Each row was made from one small tree. Brackets hold a mark, then the marks that hang from it, in alphabetical order. Every link used is in the known rows. Write each row's tree.
Known rows:
[zunob muva]: [ 0.12  0.35  0.80  1.89 -4.94 -1.99 -2.39 -0.45 -2.67 -2.64  1.04 -0.85
 -0.94 -0.74 -1.22 -1.72  0.87 -1.99 -0.58 -0.88]
[lideg [muva gisof]]: [ 0.37 -1.80 -0.18 -0.24 -0.62 -2.04  1.34 -1.47 -1.34  0.43 -0.87 -1.59
 -0.07 -2.15 -1.30 -0.46  0.92 -1.62 -0.82  1.75]
[lideg ranuvip]: [ 0.38 -0.46 -3.44 -0.09 -1.11 -0.18  0.11 -0.61 -3.41 -2.92  1.16 -0.73
 -2.83 -0.88  0.76 -0.99  1.48  2.28  0.25 -0.92]
[muva gisof [notazuz ranuvip]]: [ 1.27  4.98  0.97  0.24 -1.25  1.03  0.31  1.13  1.32  0.04 -0.22  3.38
  0.67  1.52 -0.29  3.53 -1.34 -0.94 -3.43 -1.38]
[lideg [muva gisof notazuz] [ranuvip zunob]]: [-1.09 -2.36 -1.61 -1.11  1.84  1.14  1.76 -2.95  1.64  3.35 -1.09  2.00
  0.66 -0.41 -3.10  0.07 -0.62  1.51  2.57  0.94]
[notazuz muva [ranuvip zunob]]: [ 6.96  2.09  1.65  3.62 -3.66  1.57 -0.12  3.01 -1.82 -7.77  1.87  0.63
  1.13  0.86  2.62  2.13  2.45  0.02 -3.05 -2.02]
[sapo [lideg [muva gisof] [ranuvip notazuz]]]: [-0.79 -3.47 -5.53 -0.80  0.85  0.95  0.81 -1.68 -0.91  0.30 -1.50 -3.20
 -1.97  0.81  1.54 -2.95  4.45  2.19  1.73  3.92]
[muva gisof [notazuz ranuvip] zunob]: [ 0.74  5.21  1.55 -0.70  1.63  0.86  0.37  2.02  3.76  2.30 -1.03  3.13
  1.36  1.19  0.06  5.05 -4.16 -1.24 -2.63 -1.67]
[sapo [lideg muva]]: [ 1.37 -3.33 -4.03 -0.42  0.25 -1.04  0.90  1.17 -1.97 -3.74 -0.03 -4.80
 -1.15 -0.62 -1.09 -3.50  0.64 -0.71 -0.67  4.40]
[sapo [lideg [muva gisof notazuz zunob] ranuvip]]: [-2.15 -1.23 -5.28 -2.30  4.51  1.36  2.90 -0.10  2.53  2.87 -1.55 -1.17
 -0.18  0.24 -2.24 -0.13 -2.69  1.09  2.04  3.11]
[lideg [muva gisof notazuz [zunob ranuvip]] sapo]: [-4.39  1.54  5.33 -0.42  3.39 -0.53  1.68  0.17  1.66  4.52  0.13  2.00
  1.57 -0.47 -1.08  2.26 -4.55 -0.83  2.30  0.91]
[gisof [muva notazuz]]: [ 0.83 -0.91  0.31 -1.45 -0.68 -2.59  0.38 -1.69  0.70 -0.51  1.41  1.23
  0.17 -0.21  1.17 -0.55  0.16 -0.51 -3.33 -3.68]
[muva gisof notazuz]: [-0.40  4.08  0.50 -0.76 -0.10 -0.48 -0.69 -0.88  1.56  2.54 -1.41  1.69
  1.23  0.25 -1.18  1.49 -0.92 -1.24 -1.93 -2.30]
[lideg [muva gisof zunob] [ranuvip notazuz]]: [-1.61 -2.60 -1.46 -0.92  2.66 -0.44  1.44 -3.09  1.26  3.75 -1.66 -1.04
 -1.27 -0.52  3.35  0.78  1.66  2.02  2.33  1.44]
[lideg muva ranuvip sapo]: [-2.72 -2.82 -1.20  0.52  3.02 -1.55  2.77 -2.98 -4.86 -2.79  1.78 -0.89
 -3.72 -2.35  0.38 -1.47 -0.03  2.03  2.52  4.50]
[ranuvip [zunob muva]]: [ 1.17 -1.50  1.79  1.46 -4.08 -0.78 -4.13 -0.13 -1.84 -1.34  0.32 -0.64
  0.33 -0.82 -2.33 -2.54  1.71 -1.72  0.57 -0.89]
[muva notazuz zunob]: [ 0.26  2.95  0.99 -0.77  3.00 -1.37 -0.59  0.91  3.20  1.36 -0.34  0.39
  0.94 -0.02  0.39  1.95 -4.52 -0.91 -1.16 -1.86]
[zunob [muva gisof notazuz]]: [-1.85  3.61  1.81  1.10 -3.41 -0.71 -2.00 -1.85  0.99  2.49 -0.67  2.28
  1.25  0.37 -2.83  0.56 -0.71 -2.63 -0.44 -2.15]
[sapo [lideg [muva gisof zunob] [ranuvip notazuz]]]: [-1.31 -3.32 -4.91 -1.49  3.19  0.86  1.02 -0.82  1.20  2.20 -2.21 -3.37
 -1.56  0.39  2.12 -1.57  2.39  1.97  2.34  3.77]
[gisof muva]: [ 1.61 -2.95 -0.34 -1.33 -2.20 -3.00 -0.17 -1.21 -2.34 -2.36  1.51 -1.00
 -1.12 -1.65  1.72 -1.80  3.04 -0.75 -3.47 -2.96]
[muva gisof notazuz zunob]: [-1.02  4.43  1.18 -1.48  2.97 -0.62 -0.48  0.03  4.18  5.09 -2.14  1.68
  1.81 -0.36 -0.66  3.00 -3.48 -1.66 -1.19 -2.62]
[zunob [muva gisof] [ranuvip notazuz]]: [-1.53  1.36  4.74  1.87 -8.67  0.88 -4.34  0.50 -1.06  2.13  0.44  1.13
  0.61  2.31  1.63 -0.95  4.77 -0.67  1.24 -4.19]

Which tree is each row?
[-0.84 -1.26 -4.38  0.05 -0.60  2.40 -2.12  0.55 -0.07 -0.91  0.12 -0.62
 -0.75  1.44 -3.01 -3.41  0.39  1.23  2.43  0.81]
[sapo [lideg [ranuvip [zunob [muva notazuz]]]]]
[ 2.99 -1.44  1.59 -0.80 -1.38 -0.27 -0.02  0.25  0.99 -2.17  1.88  2.83
  0.36  0.97  1.00  0.47  0.26 -0.05 -3.87 -3.12]
[gisof [muva [notazuz [ranuvip zunob]]]]
[-1.80 -1.06 -0.31  0.41  2.33  0.34 -1.33 -1.26 -4.68 -1.76  1.06  0.10
 -2.79 -1.80  0.30 -1.73  1.69  2.35  2.42  1.26]
[lideg [ranuvip zunob] sapo]
[ 0.96 -2.76 -4.96 -0.38  0.36  2.22 -3.01  0.36 -1.20 -1.59 -0.63 -3.16
 -2.26  1.64  2.44 -3.95  5.15  3.14  1.55  1.53]
[sapo [lideg [ranuvip notazuz zunob]]]
[ 0.42 -2.31 -3.77 -1.02  0.15 -0.47  0.97  0.50 -1.44 -0.79 -1.35 -3.78
 -0.25 -0.93 -2.19 -2.74  1.66 -1.38 -0.58  4.07]
[sapo [lideg [muva gisof]]]
[-0.18 -1.48 -1.09 -1.19  1.32  0.76  1.26  3.62  2.47 -0.03  0.37 -2.21
  1.21  1.49 -1.75 -1.07 -3.94 -0.11  1.17  1.78]
[sapo [lideg [muva notazuz [zunob ranuvip]]]]
[ 4.31  5.21  1.80  2.64 -1.47  1.05  1.52  2.85  0.31 -3.58  0.12  1.33
  1.50  0.12  3.17  5.40  0.44 -0.77 -3.53 -2.88]
[notazuz [muva gisof zunob] ranuvip]
[-1.40  2.31  3.89  1.67 -6.93  0.48 -2.37  2.01 -0.07 -0.54  2.32  2.35
  1.28  2.34 -2.18 -0.36 -1.80 -0.93  0.88 -4.13]
[zunob [muva notazuz] ranuvip]
[-0.09 -4.99 -4.79 -1.00  1.35  2.13 -0.62 -1.59 -0.10  1.36 -2.01 -2.90
 -1.13  0.87  0.67 -3.67  4.90  2.25  2.52  3.79]
[sapo [lideg [muva gisof] [ranuvip notazuz zunob]]]
[ 2.09  0.60  2.22  1.63 -5.22  1.26 -2.63  1.49 -1.55 -1.99  0.61  1.94
  0.11  0.28 -1.99  0.45  1.69 -1.74 -1.29 -0.58]
[notazuz [ranuvip [zunob [muva gisof]]]]
[ 0.48  0.43 -2.41 -1.14  2.87  1.14  2.35  2.52  3.20  0.50 -1.13 -0.82
  0.84  1.20 -1.59  1.42 -3.63 -1.15 -1.14  3.77]
[sapo [lideg [muva gisof [notazuz ranuvip] zunob]]]
[-2.67 -2.45  0.42  0.27  4.83 -0.01  1.83 -3.27 -1.04  0.20  0.95  1.42
 -1.22 -0.90 -1.47 -1.00 -2.20  2.26  3.67  3.66]
[lideg [muva notazuz] [ranuvip zunob] sapo]
[ 5.67  3.30  2.10  3.01 -3.68  2.26 -0.10  2.18 -1.04 -4.34  0.28  1.73
  2.08  0.40  1.62  2.96  3.50 -0.65 -2.98 -2.59]
[notazuz [muva gisof] [ranuvip zunob]]
[ 2.36  4.15  1.35  1.64 -0.12 -0.51  0.59  0.70  0.49 -0.19 -1.29 -0.60
  2.43 -1.43  2.47  2.89  1.29 -1.30 -1.96 -3.58]
[notazuz [muva gisof zunob]]
[ 0.31 -0.71  0.97 -2.18  2.03 -2.64  0.47 -0.87  2.79  1.50  0.62  1.12
  0.81 -0.63  1.69  0.67 -2.12 -0.87 -2.71 -3.94]
[gisof [muva notazuz zunob]]
[-3.30  0.36  5.03  0.32  3.35 -1.24  1.85  0.80  1.01  1.26  1.56  0.78
  0.76 -0.07 -0.05  1.28 -5.70 -0.14  2.20  1.45]
[lideg [muva notazuz [zunob ranuvip]] sapo]
[ 0.68  0.67  3.39  0.02 -2.20 -0.14 -2.85  2.75  0.73  0.68  0.58 -1.09
  0.06  1.44  4.75  0.27  0.81  0.99  0.13 -3.50]
[muva [zunob [ranuvip notazuz]]]
[-4.15 -1.16  0.70 -0.25  4.81  0.75  1.79 -3.80 -0.20  3.33 -0.50  2.59
 -0.29 -1.37 -2.52  0.06 -1.11  1.46  3.76  3.08]
[lideg [muva gisof notazuz] [ranuvip zunob] sapo]
[-2.46 -1.58  4.36  0.36  1.74 -1.76  1.24  1.44 -2.17 -0.64  1.92 -1.15
 -0.65 -1.59  0.51 -0.12 -2.82 -0.10  2.10  2.10]
[lideg [muva [zunob ranuvip]] sapo]
